Known rows, with every way that one mark hangs from another:
{j_618 {j_29 j_344 j_903}}: [ 1.06 -4.17  3.86 -0.81 -0.27  2.92  4.84  0.67  2.94 -1.27 -0.71  5.91
 -4.76 -1.40 -0.99  1.75  4.51 -0.42 -2.50  1.65  1.96]
{j_618 {j_29 {j_344 j_119 j_695} j_903}}: [-2.91 -2.29  2.13  0.53  0.74 -0.66  5.01  0.83  1.27 -3.36  0.21  5.77
 -1.79 -3.83  0.46  1.75 -1.91  0.00 -0.44  0.82 -0.73]
{j_802 {j_885 {j_344 {j_695 j_840 j_973}}}}: [-3.88  4.60 -2.39 -0.44 -0.75 -0.18 -3.21 -1.31  0.27 -0.19  1.12 -4.18
  0.43  0.65  1.58 -0.94  4.00  1.58  1.02  0.73 -0.79]
{j_344 j_119 {j_695 j_840} j_885}: [ 0.13  3.04 -1.93 -0.71 -1.39 -3.41 -1.15  1.41 -2.08 -0.83 -1.35 -2.53
  0.76  0.82  2.79 -1.86 -1.12 -0.14  2.38 -3.00  0.46]
{j_695 j_973}: [ 1.77 -3.99  3.42 -1.26 -0.56  1.62 -2.13 -0.13  1.78  2.80 -1.49 -1.51
 -2.31  1.41 -1.33 -0.92  2.47 -0.05 -0.38  1.47  2.41]
{j_618 {j_29 {j_344 j_119 {j_695 j_973} {j_885 j_802}} j_903}}: [-5.31  1.22 -2.83  3.72  1.68  2.13  2.01 -1.91  0.00  0.31 -1.46  4.75
  2.02 -0.82 -0.99  1.74 -4.13  1.13 -0.01  1.31 -2.26]
{j_37 {j_885 {j_344 j_695} j_802}}: [ 2.67  0.03 -0.48 -0.74  1.17 -0.56 -0.33 -1.32 -0.62 -0.03  2.61  0.31
  0.41 -0.59 -0.56  0.94  0.79 -1.75  0.39  0.59 -0.80]
{j_802 {j_885 {j_344 j_119}}}: [ 2.35  2.57 -0.45 -3.42 -2.44 -0.12 -0.13  2.32  0.00 -0.92  2.43  5.33
 -0.41 -3.24  0.88  0.43 -3.25 -2.02  0.41  0.50 -1.87]
{j_327 {j_29 j_903}}: [-0.30 -4.85  2.45 -1.55  0.63  0.36  5.96  0.57  2.55  0.50  0.09  1.02
 -6.15  1.72 -1.16  0.42  3.47 -0.60 -1.58 -0.87  4.21]
{j_840 j_695}: [ 6.18 -3.85  4.65 -0.90 -0.21 -1.44  0.12  0.24  2.15 -0.88 -2.10 -3.00
 -0.44 -0.28  0.86  1.49  3.80 -2.13 -0.14  0.58  3.17]
{j_29 j_903}: [ 3.08 -4.65  1.47 -3.05  0.03 -0.50  3.15  0.53  1.90  0.17  0.57  2.25
 -4.19  0.92 -0.54  0.05  4.63 -0.71 -1.24 -0.94  5.63]
{j_973 j_695}: [ 5.66 -4.16  3.79 -2.45 -1.15 -0.18  2.55 -1.84  2.48 -0.12 -0.41 -0.43
 -2.17 -0.42  0.21  1.04  4.65 -1.58 -1.03  0.29  4.38]
{j_618 {j_29 {j_344 j_695}}}: [ 0.62 -3.50  5.25  1.48 -0.12  1.94  1.50  0.46  2.70 -2.70 -1.30  1.17
 -1.92 -2.07 -0.72  1.57  1.31 -0.54 -0.54  2.69 -1.53]
{j_618 {j_29 j_903}}: [ 2.25 -5.29  2.88 -2.66  0.21  1.92  3.76 -0.17  2.59 -0.24 -0.62  2.64
 -4.85 -0.76 -1.55  2.07  4.24 -0.28 -1.35  0.10  3.33]
{j_885 {j_344 {j_695 j_973}} j_802}: [-2.02 -0.99 -0.11  2.29  1.75  1.90 -2.56 -1.88  0.17  1.16  0.96 -3.16
  1.73  1.05 -2.29 -0.23  0.02  1.82 -1.44  1.25 -1.18]
{j_37 {j_885 {j_344 j_119} j_802}}: [ 3.71  1.13 -0.36 -2.51  0.03  0.04  0.29  0.69 -2.54  1.44  2.70  4.83
  0.28 -1.86 -0.57  0.67 -2.65 -2.49 -0.04 -0.06 -1.92]
{j_885 {j_344 {j_695 j_973}}}: [-2.08 -0.98  2.14  0.35 -0.31  0.69 -3.31 -0.23  1.56 -0.07  0.28 -2.39
 -0.23 -0.69  0.03 -1.29  0.06  0.97 -0.85  0.78 -0.79]
{j_840 {j_695 j_973}}: [ 2.84 -3.46  4.21  0.28  0.18 -0.19 -2.15 -1.12  2.46  1.34 -2.98 -4.57
  0.20  0.44  0.55  0.90  3.36 -0.92  0.00  1.72  2.59]
{j_618 {j_29 {j_344 j_119 {j_885 j_802}} j_903}}: [ 0.57  0.26 -1.46  1.08  0.09  3.24  4.61  0.46 -0.27 -0.11 -0.95  8.68
 -0.48 -0.74 -1.31  2.21 -2.10 -0.59 -1.44  0.43 -0.78]
{j_802 {j_885 j_344}}: [ 3.57  1.09  0.32 -3.23 -2.31  1.32 -0.36  1.06  1.74 -0.77  1.94  3.14
 -1.60 -1.10  0.25  0.63  1.68 -2.01 -0.36  1.05 -0.13]

Rows:
[-1.62  2.00 -3.67  2.48  1.15  0.40 -3.13 -2.60 -1.41  2.89 -2.14 -6.98
  2.10  5.09 -0.63 -1.14  3.65  2.18  1.14 -0.59  1.15]
{j_344 {j_695 j_840 j_973} {j_885 j_802}}
[-1.13  1.00 -3.07  2.16  1.04 -0.45 -2.47 -1.36 -1.29  2.29 -1.22 -1.38
  3.81  1.38 -0.98 -0.03 -5.67  0.08  1.89  0.11 -1.24]
{j_344 j_119 {j_695 j_973} {j_885 j_802}}
[ 4.49  0.17 -1.74 -0.52 -0.45  0.44 -0.01  1.05 -1.67  1.95 -0.80  2.39
  1.39  1.21 -1.35  0.35 -3.66 -1.63  0.49 -0.95  0.08]
{j_344 j_119 {j_885 j_802}}
[-1.30  0.86 -0.94  0.22 -0.93 -1.52 -3.26  0.14  0.16  1.12 -1.85 -0.55
  2.03 -0.41  1.41 -1.11 -5.80 -0.80  2.55 -0.46 -0.87]
{j_344 j_119 {j_695 j_973} j_885}
[-0.16  3.09 -1.48 -1.73 -1.34 -2.22 -0.19  1.30  0.16 -2.82  2.85  2.86
  1.32 -3.83  1.59  0.68 -4.66 -1.73  1.77  0.13 -2.80]
{j_802 {j_885 {j_344 j_119 j_695}}}
[-2.84  3.82 -5.31  2.43  1.08 -2.16  3.73  0.02 -2.69 -1.12  0.34  2.51
  1.72  1.93  1.48 -0.72  1.17  1.39 -0.08 -2.10  1.23]
{j_29 {j_344 j_119 {j_695 j_840} {j_885 j_802}} j_903}
[-0.13  0.13 -0.52  1.02  1.32 -0.78  0.24  0.79 -1.91 -1.29  2.33  0.53
  2.32 -1.69 -1.14  0.23 -4.67  0.44 -0.91 -0.59 -2.41]
{j_885 {j_344 j_119 j_695} j_802}
[-0.26  0.05  1.71 -1.07 -0.84 -1.92 -0.65  2.36 -0.46 -2.57  1.74  1.19
  0.52 -3.29  1.11 -0.87 -4.61 -0.44 -0.19 -1.04 -2.16]
{j_885 {j_344 j_119 j_695}}
[-2.06  2.63 -2.06  1.09  1.25 -1.48  0.01  0.61 -3.76 -1.05  2.06 -2.99
  1.93  0.28 -0.10 -1.00 -0.11  2.41 -0.90 -1.97 -1.98]
{j_885 {j_344 j_119 {j_695 j_840}} j_802}
[-5.26  5.91 -3.41 -0.55 -0.96 -1.72 -2.81 -0.10 -1.50 -0.46  1.69 -2.02
  1.72 -1.25  2.38 -1.20 -0.92  1.60  1.86 -0.08 -2.55]
{j_802 {j_885 {j_344 j_119 {j_695 j_840 j_973}}}}
[ 0.31  3.22 -4.13  1.24  0.71 -2.25 -0.47 -0.05 -3.44  0.38 -0.61 -3.43
  2.65  2.58  0.53 -0.52 -1.01  0.85  1.69 -2.37 -0.16]
{j_344 j_119 {j_695 j_840} {j_885 j_802}}
[-5.36  3.00 -0.20  0.25 -0.41 -1.30 -3.12  0.94 -2.07 -0.02  0.47 -3.82
  0.77 -0.76  1.90 -2.69 -0.61  2.86  0.00 -1.20 -2.12]
{j_885 {j_344 j_119 {j_695 j_840 j_973}}}
[ 1.29 -0.78  3.47  1.03 -2.35  2.80  2.69  2.41  2.27  0.41 -2.51  3.51
 -3.59  1.64  0.34 -0.80  0.47 -2.53 -1.07  1.19 -0.17]
{j_327 {j_29 {j_344 j_885}}}
[-1.65  1.85 -1.41  0.52 -0.90 -0.74 -3.89 -1.13 -0.08  1.50 -2.80 -6.29
  0.28  3.38  1.67 -2.23  3.73  1.25  1.85 -0.97  1.67]
{j_344 {j_695 j_840 j_973} j_885}
[-3.54  0.68 -0.90  2.19  1.61  0.36 -2.25 -0.68 -1.48  0.95  1.39 -1.06
  3.05 -0.79 -1.49 -0.34 -4.82  1.79 -0.66  0.45 -2.94]
{j_885 {j_344 j_119 {j_695 j_973}} j_802}
[-0.56  0.98 -1.15  1.32  1.37  0.08 -0.50 -0.55 -2.09 -0.90  1.55 -5.21
  0.74  2.15 -0.84 -0.91  4.68  2.51 -1.60 -1.26  0.08]
{j_885 {j_344 {j_695 j_840}} j_802}
[ 0.10 -0.50 -2.10  2.40  1.16  1.05 -2.97 -2.61  0.42  2.45 -1.80 -3.52
  2.39  3.35 -1.72  0.24 -0.93  0.25  1.16  0.77  0.62]
{j_344 {j_695 j_973} {j_885 j_802}}
